Each row was made from one path, in order. Every step used is in the known rows, and no mark comes twice. Write each row's path.
Known rows
M X J P E: 3.19, -0.32, -0.83, -2.83, -0.99, -2.77, 1.12, 8.70, 0.65, -5.34, 3.62, 3.81, -6.00, 4.02, 1.56, -5.54
P M X: 7.17, 5.22, 0.02, 2.01, -6.11, 5.12, -0.38, 2.91, 0.41, -0.92, -1.78, -1.25, 1.74, 0.19, 2.86, -4.11
X J P: -0.65, 3.45, 0.18, 4.30, 1.54, -4.22, 1.05, 6.36, 0.85, -3.16, 3.17, 4.17, -4.78, -0.56, 6.21, -6.48
X M: 4.73, -0.46, -3.05, 6.70, 0.88, -5.64, -0.16, -0.22, -7.07, -3.75, 0.91, 4.51, -1.21, -0.44, -0.38, -2.28
E P M: 5.28, 6.79, 1.03, 5.35, -2.95, -2.41, -1.61, 0.14, 0.55, 1.77, 2.68, -6.85, 1.11, 0.65, 2.97, 4.02
P Y X: 3.81, 1.20, -4.63, -2.94, -2.54, 2.90, 1.42, 5.28, -0.14, -0.37, -6.75, -0.73, -6.32, 3.32, -1.32, -3.26
Y X: 4.18, 2.07, -6.72, -3.56, -2.37, 3.91, -1.42, 4.08, -0.35, -0.29, -5.51, 2.59, -3.52, 2.35, 0.28, -0.93
J P: -0.55, 6.60, -1.89, 3.43, 0.06, -0.70, -1.26, 5.03, 2.05, 0.75, 4.40, 1.02, -0.92, 0.26, 4.81, -5.91
J P M X E: 4.72, -0.09, -4.89, -1.01, -6.19, 0.36, -1.12, 3.05, -2.20, -2.19, 1.64, -1.17, 0.76, 5.52, -1.28, -2.73
M X Y P J: 1.30, 0.05, 3.37, 1.18, 2.03, -1.50, -4.19, 2.59, 0.89, -5.80, -1.77, -1.75, -1.30, -0.80, 3.17, -6.82
J P E: 2.13, 0.81, -2.06, -2.82, -0.88, -2.68, -0.16, 7.31, 1.01, -2.30, 4.76, 0.61, -3.76, 4.29, -0.82, -3.86
E P M X Y: 3.45, 1.52, -1.22, 2.87, 3.45, -0.01, -2.08, -0.06, -1.57, -2.49, -2.06, 4.21, -3.14, 2.19, 1.64, -1.02
M X Y P E: 2.26, -2.04, -3.95, -4.24, 0.43, -2.10, -1.47, 1.84, -1.41, -3.56, 2.71, 2.81, -4.94, 5.23, -2.19, -3.30
E P Y X: 3.82, 3.86, -4.54, -3.04, -1.64, 2.97, -0.45, 3.82, 1.21, 0.94, -4.12, -1.43, -5.95, 4.41, 1.95, -0.19
X E: -0.18, -6.01, -4.30, -3.61, -1.93, -2.99, -0.46, -0.75, -3.19, -1.82, 1.44, -0.65, -0.18, 5.35, -4.91, 2.26
X Y P: -2.01, 1.01, -4.21, 2.23, 3.43, -3.19, -2.61, -3.40, -2.04, -0.67, 1.95, 2.77, -3.27, 1.29, 0.85, -3.26

Which path is each row?
7.17, 7.88, 0.05, 1.90, -5.18, 5.20, -2.16, 1.46, 1.74, 0.43, 0.83, -1.96, 2.13, 1.28, 6.13, -1.06 => E P M X
6.92, 8.46, -0.93, 3.68, -6.05, 4.81, -0.99, 5.40, 1.41, -0.54, 0.33, -0.80, 1.26, 0.29, 5.15, -7.01 => J P M X
1.02, -3.10, -3.68, -3.63, 1.54, -4.43, -1.10, 1.39, -1.81, -3.28, 3.07, 1.81, -5.41, 4.99, -3.59, -2.00 => X Y P E
4.84, -2.33, -4.24, -2.19, -6.21, 0.64, -0.73, 1.35, -2.91, -2.43, 0.17, -1.56, 1.04, 5.45, -2.91, -0.67 => P M X E
3.27, 1.97, -1.89, 4.12, 2.84, -0.28, -1.35, 2.70, -1.76, -3.23, -2.37, 5.05, -3.73, 1.54, 1.01, -5.23 => J P M X Y
0.64, 0.61, 0.70, -1.65, -0.95, -0.47, 0.94, -0.29, 1.10, 0.62, 2.33, -5.08, -3.14, 5.85, 1.34, 0.83 => M X E P Y
0.83, -1.76, -1.73, 0.22, 4.90, 1.13, -1.29, -0.09, -1.84, -3.38, -3.43, 7.57, -3.68, 1.92, 0.18, -3.01 => M X Y
-0.52, 2.55, 3.05, 0.75, 1.15, -1.42, 1.51, -0.37, 2.20, 1.78, 2.02, -5.75, -3.53, 2.94, 2.33, 1.06 => E P Y
4.46, 0.37, 1.80, 3.06, -2.79, -1.68, 2.34, 3.06, -1.52, -5.78, -1.68, 3.28, -4.34, -0.91, 5.03, -4.69 => Y P M X J
1.84, -1.17, -3.12, -4.37, -1.99, -2.69, -0.82, 1.92, -0.55, -1.92, 4.36, -0.91, -3.12, 4.35, -2.31, -1.86 => Y P E
6.26, 6.08, -1.22, 7.29, -4.04, -4.08, 1.16, 8.07, -0.87, -2.37, -0.75, -2.02, -4.01, -0.51, 2.77, -5.22 => Y X J P M
2.47, -5.15, -7.50, -5.62, -3.70, -0.91, 0.53, 3.00, -3.26, -2.06, -3.30, -1.12, -4.56, 7.67, -5.86, -0.07 => P Y X E
4.76, 0.94, 3.03, 2.59, -1.64, -1.42, 1.84, 2.94, -0.59, -5.32, -1.12, 3.16, -4.05, -0.31, 6.42, -1.53 => E P M X J
1.40, 4.46, -3.10, 2.54, 0.36, -2.31, 0.35, 8.40, 0.73, -3.32, 0.45, 5.49, -6.50, 0.58, 6.36, -6.93 => Y X J P
-0.56, -0.40, 0.97, -0.98, 0.17, -2.83, 1.27, -0.72, 0.67, 0.87, 2.72, -6.03, -3.56, 5.54, -0.10, 2.17 => X E P Y
7.65, 1.05, -7.85, 4.19, -0.82, -2.91, -1.19, 2.65, -7.31, -3.95, -2.96, 6.32, -3.65, 1.21, -0.24, -2.86 => Y X M
2.87, -0.24, 2.20, -2.91, 0.18, -1.67, -5.27, 3.46, 2.11, -4.10, -0.26, -5.07, -0.19, 3.08, 3.55, 1.98 => Y X E P J
